In the rows, 128 means zero.
Known rows, with every step that occurs:
Y/A/H/D: [154 103 116  88 139 109 163  64 128 121 158 168 131 130 156 125 139  83
  96 142 132 160 146]
D/M/Q: [123 101 125 116 137 157 131  97 122 132 188 182 127  95 119 103 173 104
 135 117 132 138 107]
H/A/Y/D: [141 123 150  91 158 121 147  61 120 109 147 161 111  88 151 107 186 122
  92 145 100 143 127]
K/A/H/D/M: [136  93 121  78 130 111 155  64 143  85 182 176 125 111 135 138 125  92
 111 120 146 163 118]
Q/H/D/M: [136  99 138  63 142 128 167  70 129 108 186 174 134  87 106 121 129  69
 121  82 164 182 114]
D/M/A/Y/Q/K: [121 109 126  99 180 151 193  79 120 127 160 184 136  92 169 102 188 145
 103 123 110 130 145]
K/A/Y/Q/H: [135 117 107  73 160 143 161  82 142  87 136 144 141 108 185  95 160  99
 115 132 122 196 121]
Y/A/M: [113  99 120  82 145 130 169  67 123 118 167 139 130 114 166 105 180 133
 111 155 107 166 136]
Y/D/K/A/H: [134 100 103 102 144 135 152 104 148  68 152 146 130  72 164  99 130 108
 101 145 120 184 104]
D/M/Q/Y: [122 119 131 129 140 157 160  92 137 143 176 157 129  86 126 110 185 112
 137 107 137 142 100]
Q/Y/D: [130 137 127 106 149 152 179  95 143 122 143 113 126  69 139 127 186  98
 115 130 147 155  99]
K/A/H/D: [155 104 109  80 135 110 138  73 165  94 165 161 123 123 143 135 119  92
  91 128 147 181 128]
Y/D/M/Q/K: [126 108  96 113 153 167 136 115 143 127 175 170 129  51 125 107 150  88
 137 121 133 126  90]
D/K/A: [125 101 133 108 149 134 147 113 132  99 155 142 129  93 145  79 154 153
  96 111 146 217 131]
A/Y/D/M: [111 107 150  93 143 148 183  63 103 101 162 160 121  53 135 119 187 105
 116 145 112 116  95]
K/A/Y/Q/H/D/M: [139 103 124  61 162 125 175  61 127  88 161 179 143  96 169 114 141  82
 131 100 150 169 116]
Q/H: [132 111 123  76 135 148 153  89 147 105 160 137 131  97 123 101 154  84
 105 109 141 208 120]
D/M/Q/K/A: [127 108  95 110 147 150 131 113 158 121 178 169 127  82 136  95 142 124
 138 110 140 171 116]
H/A/Y/Q: [132 106 147 102 172 128 133  67 107 116 142 167 127 146 173 111 201 151
  86 138 109 153 140]
A/H/D/M/Q: [149  87 113 107 133 135 126  72 141 119 194 204 126 108 120 132 125  65
 118 118 130 129 103]
D/K/A/M/Q: [125  84  99 109 155 143 113 104 153 103 183 152 127  87 164  76 132 148
 117 128 109 192 114]
Q/K/A/Y/D/M: [108 115 124  87 156 141 184  82 137  94 154 145 118  35 153 109 161 124
 118 134 118 147 101]
H/D/K/A/Y: [146 101 154  99 160 111 153  79 120 109 155 166 127  72 149  94 135 147
  77 104 138 198 133]
H/A/M/Q: [139  95 111  99 154 126  93  73 146 126 186 172 111 129 147 103 158 134
 110 137  97 160 125]
H/A/K: [149  98 146  90 147 107 113  71 112 113 145 153 112 150 140 113 162 160
  92 148 115 191 142]
D/K/A/Y: [121 104 150 107 151 131 161  89 126  98 148 145 124  75 160  80 164 165
  79 126 113 206 129]

Rows:
[142 131 120  98 144 144 223  74 151 100 169 165 131  68 157 130 172  84
 132 141 108 115 113] | Q/Y/D/M/A/H
[148 140 114 128 147 144 166 101 137 163 148 146 137 108 169  87 189 108
 138 134 125 155 135] | M/Q/Y/A
[135 112 126 110 169 140 135  77 135 127 166 193 115  60 143  98 162 120
 120 132  92 116 111] | H/A/Y/D/M/Q/K
[133 107 113  97 131 128 171  76 128 113 151 151 133 130 164 108 168 102
  98 167 109 165 141] | Y/A/H
[154 103 124  73 156 117 150 102 148  96 165 156 136  84 136  85  99 101
 103  74 167 244 131] | Q/H/D/K/A
[142 111 132  71 149 121 137  77 148 108 159 157 123 124 130  93 157 105
 103 105 129 213 140] | Q/H/A
[171 110 121  95 159 126 133  92 153 112 162 183 132  63 157  65  94  88
 110  92 126 210 123] | M/Q/H/D/K/A/Y
[155  95 114  75 170 118 118  77 120  95 136 153 137 164 169 107 146 118
 112 133 119 202 133] | Y/Q/H/A/K
[176  97 118  57 169 125 175  73 113 105 164 197 150 127 159 117 124  81
 144 110 142 160 141] | Y/Q/H/D/M/A/K
[139 121 118 103 182 153 175  91 139 136 141 166 136 104 177 100 179 143
  82 131 108 146 154] | M/A/Y/Q/K
[116  97 109  73 142 128 143  75 153  89 172 127 120 102 152 118 159 140
 108 142 122 190 118] | K/A/M
[155 110 125  67 145 128 150  79 150 117 168 155 132  96 116 119 121  64
 101  90 166 204 128] | Q/H/D
[140 128  83  99 154 150 147  92 178 108 165 126 124  60 177 115 151  99
 152 145 118 146  85] | K/A/M/Q/Y/D
[133 107 161 106 168 123 148  75 105 107 148 166 117  71 155  86 171 150
  79 131  99 167 124] | H/A/Y/D/K
[153 115 102  95 138 159 121 105 162 127 168 162 132  97 128  84 138  63
 125 111 128 190 114] | M/Q/H
[133 102  89  93 143 140 111  87 163 107 183 151 121 100 159 100 146 121
 130 142 111 170 113] | K/A/M/Q
[128 101 119  89 171 144 166  98 132  80 139 143 148  91 191  73 145 122
 101 113 118 216 119] | D/K/A/Y/Q/H
[142 118  86 114 153 149 108 124 175 131 158 153 124  91 144  90 136 122
 115 118 139 189 128] | M/Q/K/A
[121 106 134 105 161 153 152  80 110 116 142 147 134 117 166 118 194 126
  85 142 121 148 119] | A/Y/Q
[143 109 117 102 159 126 138  81 147 129 174 190 117  60 142 106 123 115
 118 104 131 151 119] | H/D/M/Q/K/A/Y
[122 117 125  93 152 133 157  87 154 113 141 132 114  75 153  99 156 148
  78 134 120 196 132] | Q/K/A/Y
